What can hang from each mark:
G: M N
P: D E K
M: F
D: N P
Q: M
F: G M Q
K: P
N: D P R
E: K P

Each row was made from one small tree. Brackets hold a mark, then the marks that hang from it, in alphabetical order. Every link used is in the known rows. Write each row's tree.
Known rows:
[E [P D K]]: [ -3  24  24 -12  -4  29 -23   1  -5 -37 -17   9  15  -5  -3   6 -10  -9
  -2  -9 -10  21  -3  -1  15  10  12 -11  33]
[D N]: [ 11   7  -1 -12 -25  22   1   2  32  12   9 -16   4 -14  18  10  15   7
   4 -14  -4 -17  -5 -11 -17   1   8 -29   4]
[N D P]: [  6   5 -14 -10  -4  -6 -16  14   4  -3   3 -13 -16 -10  12  -5  11   5
  17 -16   3  -1  -3 -30 -29  -9  33 -28 -15]
[M [F Q]]: [ 20   8 -15   7 -23  16  -2  -1  -6  -2  16 -14  -6  14  10  -8  13  27
   9   4   9 -15  -4 -46  17  14  12 -22  10]
[G M [N D [P K]]]: [ 18  17 -26 -17  18 -18 -20   6   3 -15  13   4 -16  20  -1 -12   7  -2
  19  -3   1   2 -22 -20   7  -2  24 -33 -14]
[K [P E]]: [  1  19  14 -16 -13  23 -15   1   8 -28  -9  -3  14  -7   1  12  -4   0
  -6 -11 -14   0   2 -12  15   9  11 -17  21]
[P [D [N R]] [E K]]: [ 10  13   9  -8  -6  -2 -31  -7   8 -24 -11   3  15 -11   1  -4   7 -20
   2  -3 -11  28  -8  18  11  -5  10 -11  26]
[M [F [G [N D]] Q]]: [ 14   5 -34   2 -12 -13 -11   5 -24 -19  31 -12 -19  53   5 -26  17  28
  20  -2  27 -14 -18 -61  30   4  15 -36   2]
[N [D [P K]] R]: [ 18   5 -12  -4  11  -5 -31  11  -7 -24  -1   2 -17  -7   7  10   6  -6
  23 -10  -2  15   6  -7 -17 -10  29 -25  -9]
[K [P [D N] E]]: [ -1  25  25 -17 -14  20 -19   2  11 -24  -4  -4  21 -13   9  -8  -8 -20
  -3 -20 -22  14  -6   2  19   5   0 -12  39]
[M F]: [ 21   6   2  -3 -18  20  -3   3  10   8  11 -13  -6  -4   6   5  12  21
   8   1   4 -18  -3 -34   3  13   8 -23   5]
[P [D N] [E K]]: [  5  18  16 -19 -17  16 -26  -3  15 -23  -8  -2  21 -18   2   4   1 -22
  -5 -14 -23  32 -14  10  15   6   8  -9  36]
[F G]: [  7  11  -8 -10 -28  10  -4  -3   6  -9  11  -7   5  16  16  14  12  20
  -1  -5   9 -16  -3 -40   2  11  18 -30   0]
[E K [P [D N]]]: [ -3  20  21 -23 -19  22 -17   1  16 -22 -21   2  12 -20   4   4  -4  -8
  -4 -19  -9  27  -2  10  15   0  -6  -7  32]
[D [N P R]]: [ 19   0 -18  -1  -6 -13  -9   3  17  10   5 -12 -13 -11  20  -9  21   8
  19  -4  13  -9   2  -5 -26 -19  18 -31 -14]
[E [K [P [D N]]]]: [ -3  21  23 -27 -17  19 -14   3  16 -19 -20  -2  14 -19   3  -4  -5 -10
  -3 -21 -11  20   2   4  17   2  -8 -10  32]
[Q M]: [ 18  13  -9 -13 -20  12  -7  -7  15   2  10  -9  -5  -6  13  17  15  21
   8   6   6 -12  -3 -47   6  16  18 -27 -10]
[M [F [G [N R]]]]: [ 24  -2 -17   3  -3 -13  -9  -2  -7 -12  25  -3 -17  41  -1  -9  23  33
  20  15  35 -31  -6 -36  20   1   8 -38  -7]
[P D]: [  1  14  20 -10 -15  23 -11   0  11 -14   5  -3  10  -5   6   6   2   7
   3  -8  -2 -10  -4 -27 -10  12  19 -24  14]
[P D E]: [  2  18  22  -9 -12  20 -23  -3   5 -29   4   0  19  -3   2   7  -3  -8
  -2  -7 -15   6 -11 -15   5  15  22 -18  27]
[K P]: [  1  15  12 -17 -16  25  -3   3  15 -14  -8  -6   5  -8   5  11   0  14
  -1 -12  -2 -16   9 -22   1   6   7 -23   8]
[Q [M [F G]]]: [ 32  14 -23  -5 -28  -6  -8  -7 -11   6  24 -10 -12  20  17  -1  19  28
  12  15  17  -6  -9 -69  43  22   7 -22  -4]
[P [D [N R]] E K]: [ 15  17   8   1   3   2 -34  -5   0 -24  -2   4  18  -4   3 -11   5 -30
   6  -2 -17  26 -13  21   9  -3  19 -15  31]
[E [P D]]: [ -6  20  28 -13 -13  26 -13   2   5 -28  -8   3  10  -6   4   6  -7   6
  -1 -12  -1   2   2 -16   5   9   9 -16  22]
[K [P D E]]: [ -5  25  30 -16  -8  23 -23   0  -1 -40  -9   3  20  -6  -1   0 -13 -10
  -5 -13 -17  11  -1 -12  22  13  11 -11  35]
[E K [P D]]: [ -7  20  27 -22 -13  24 -20   0   4 -37 -25   9  12 -12  -5  12  -8   1
  -6 -11  -4  23   3  -4  17   8   3  -6  27]
[F [G [N R]] M Q]: [ 13   6 -45  10  -9 -24  -9 -13 -26 -32  21  -1 -10  73  13 -21  22  41
  18  13  46 -20  -4 -57  27   8  20 -44  -8]
[N P]: [ 10   5  -7 -11 -11   8  -8   6  12  -3   3 -10  -7 -10  13   7  11  15
  10  -8   5 -10   1 -27 -21   0  25 -29  -8]
[P D E K]: [  5  22  19  -8  -2  23 -33  -2  -5 -37  -4   6  24  -3  -5   6  -5 -23
  -3  -5 -25  26 -15  -1  15  15  26 -12  37]
[M [F [G N] Q]]: [ 18   5 -27   2 -19   1  -3  -3 -17 -18  32  -9 -11  52   5 -14  18  37
  13   7  28 -22 -14 -57  38  13   8 -36   9]
[E K [P [D [N R]]]]: [  2  15  15 -12  -8   4 -21  -3   9 -24 -23   6   6 -12   3  -4   2  -5
   3  -8   4  23   5  18  11 -10  -3  -9  21]

Write each row's tree:
[ -2  21  23 -19 -18  22  -8   4  17 -10  -4  -7  12 -14  12  -9  -4  -5
   2 -21  -8  -1   1  -8   4   3  -3 -19  26] => [K [P [D N]]]
[ 23   0  -8  -7 -11   4  -9   4  21  -1  13 -10 -13 -16  23  16  14   9
  18 -11   5  -9  10  -4 -21  -8   7 -31  -8] => [D [N R] P]
[ 19   3 -10  -8 -15   5  -4   1   0 -10  27  -8 -10  34   1  -1  17  30
  13   4  23 -27 -13 -44  24  12   5 -37   5] => [M [F [G N]]]
[ 10   5 -19  -6  10 -28 -39   7 -10 -28 -17   1 -11  -9  -3  -8  11 -12
  14  -4  -1  32  -2   0  -6 -19  34 -14  -8] => [N D [P [E K]] R]
[ 30   8 -23 -11 -16  -7  -8  -6  -7  -6  32  -8 -19  34   5  -2  22  35
  19  16  28 -18 -15 -65  45  19   4 -35  -5] => [Q [M [F [G N]]]]
[  9   4  -2 -19   7   6 -28  14   6 -40  18  -4 -13  -1  -1  19   2  -2
  18 -21  -6   2  -9 -16  -6  -1  21 -34   4] => [G [N [D [P E]]]]
[ 19  14 -12 -23   4  -3 -10   7  16 -18  28   0 -22  13   9  14   3  14
  20 -12   4 -17 -10 -34   2   7   9 -38 -18] => [G M [N [D P]]]
[ 29  15 -24   0  -9   2   4  -9   2  -5  34  -4 -12  44   5 -15  12  34
  12  15  17 -30 -19 -51  43  21   0 -32   0] => [G [M [F Q]] N]
[ 17  18 -38  -3 -34  -5  -7 -14 -16 -14  22  -8  -3  35  25  -1  17  30
   5   9  20  -4  -8 -73  38  19  21 -27  -6] => [F G [Q M]]
[ 15   9 -12 -19 -13   1 -23   4  16 -11  -9  -9   4 -24   9   6  10 -15
   1 -14 -15  31  -9  10   4  -8  14 -14  14] => [D [N [P [E K]]]]
[ 14  13   6   0  -1   4 -22  -3   7 -10  -2   1  10  -4   7 -12  10 -15
  12  -2  -4  10  -7  10  -5  -5  16 -21  18] => [P [D [N R]] K]
[ 19   6 -45   3 -10 -25 -11 -16 -19 -27  28  -1 -17  58  11 -11  26  40
  20  22  42 -21  -8 -61  36   5  21 -42 -18] => [F [G [N R]] [Q M]]
[ 18  26 -33  -3 -31  -6   3 -17  -6 -10  25  -1   5  50  27  -4   9  27
  -5   6  12 -15 -12 -60  39  24  13 -26  -5] => [F [G M] Q]
[ 22  18 -15 -22  14  -1 -21   6   7 -26  19   6 -17  15   3  13   0  -2
  19 -10  -6   3 -15 -20  12   8  13 -33  -8] => [G M [N [D [P K]]]]
[ 19   4 -18  -9  -3 -17 -28   0   9 -13 -12  -4  -3 -16   7  -3  16 -12
   8  -3  -4  28  -3  18   0 -18  17 -16   4] => [D [N [P [E K]] R]]
[ 10   0 -20   1   7 -24 -21  10  -2  -4   0  -7 -22  -3  10 -13  17   8
  25  -5  15  -5   3 -22 -33 -20  36 -30 -26] => [N D P R]
[  3  12 -46  -1 -14 -20 -12  -1 -27 -29  24  -8 -12  66  14 -25  16  29
  18  -6  32  -8 -14 -69  22  10  24 -43  -5] => [F [G [N D]] M Q]
[ 28   8  -9  -5   1   4 -31   2   5 -24   3   0   1 -16  12  15   7 -21
  12  -8 -18  26  -1  21   4  -6  16 -19  15] => [D [N R] [P E K]]
[ 15  11 -39  -8 -21  -8  -6 -13 -12 -25  31  -6 -10  51  13  -1  20  37
  12  11  30 -16 -14 -69  40  16  18 -39  -6] => [F [G N] [Q M]]
[ 30  13  -7 -10  -5   6   2  -5  18   4  30  -3 -12  26   0  -1  11  28
  11  12  12 -34 -17 -39  29  20  -4 -33  -4] => [G [M F] N]
[ 12  16 -12 -17   1  -3  -5   0  21  -7  22  -1 -11  23   3   0  10  15
  13  -4   7 -28 -19 -34   2   7  13 -38 -17] => [G M [N D]]
[ -7  21  28 -25 -11  22 -19   2   5 -33 -25   5  13 -12  -6   4 -10  -1
  -4 -13  -7  16   7 -11  19   9   2  -9  27] => [E [K [P D]]]
[ 14   5 -23   2  16 -22 -31  10 -12 -13  -8  -1 -17  -3   4 -15  14  -8
  24  -4   6  15  -1  -7 -23 -19  39 -25 -16] => [N D [P K] R]
[ 15   6  -9 -11   5 -12 -39   8  -6 -39 -11   4 -11 -14   1  17   4 -11
  13 -11  -9  33   6   1   0  -9  23 -14  -1] => [N [D [P [E K]]] R]
[ 18  13   2 -14  -3  25 -30   5   0 -36   1   2   7 -15   5  32  -4 -14
   3 -13 -25  26  -2  -2  10  12  22 -17  22] => [D [P E K]]
[ 32   4 -33 -12  -8 -23 -14   0 -15  -5  31 -10 -30  31   9 -14  22  33
  27  14  33  -8 -15 -66  40  10  10 -34 -13] => [Q [M [F [G [N P]]]]]
[ 23   5  -7 -14  -8  -1 -28   1  13 -24  -5  -1  -3 -22  10  22   9 -11
   8 -10 -11  28   5  18   6  -8   6 -15  10] => [D [N R] [P [E K]]]
[ 10  22  13 -10  -8  20 -29  -1   6 -22   0  -1  25 -11   4  -2  -1 -32
  -1 -13 -30  29 -19  13  13   8  16 -13  42] => [P [D N] E K]
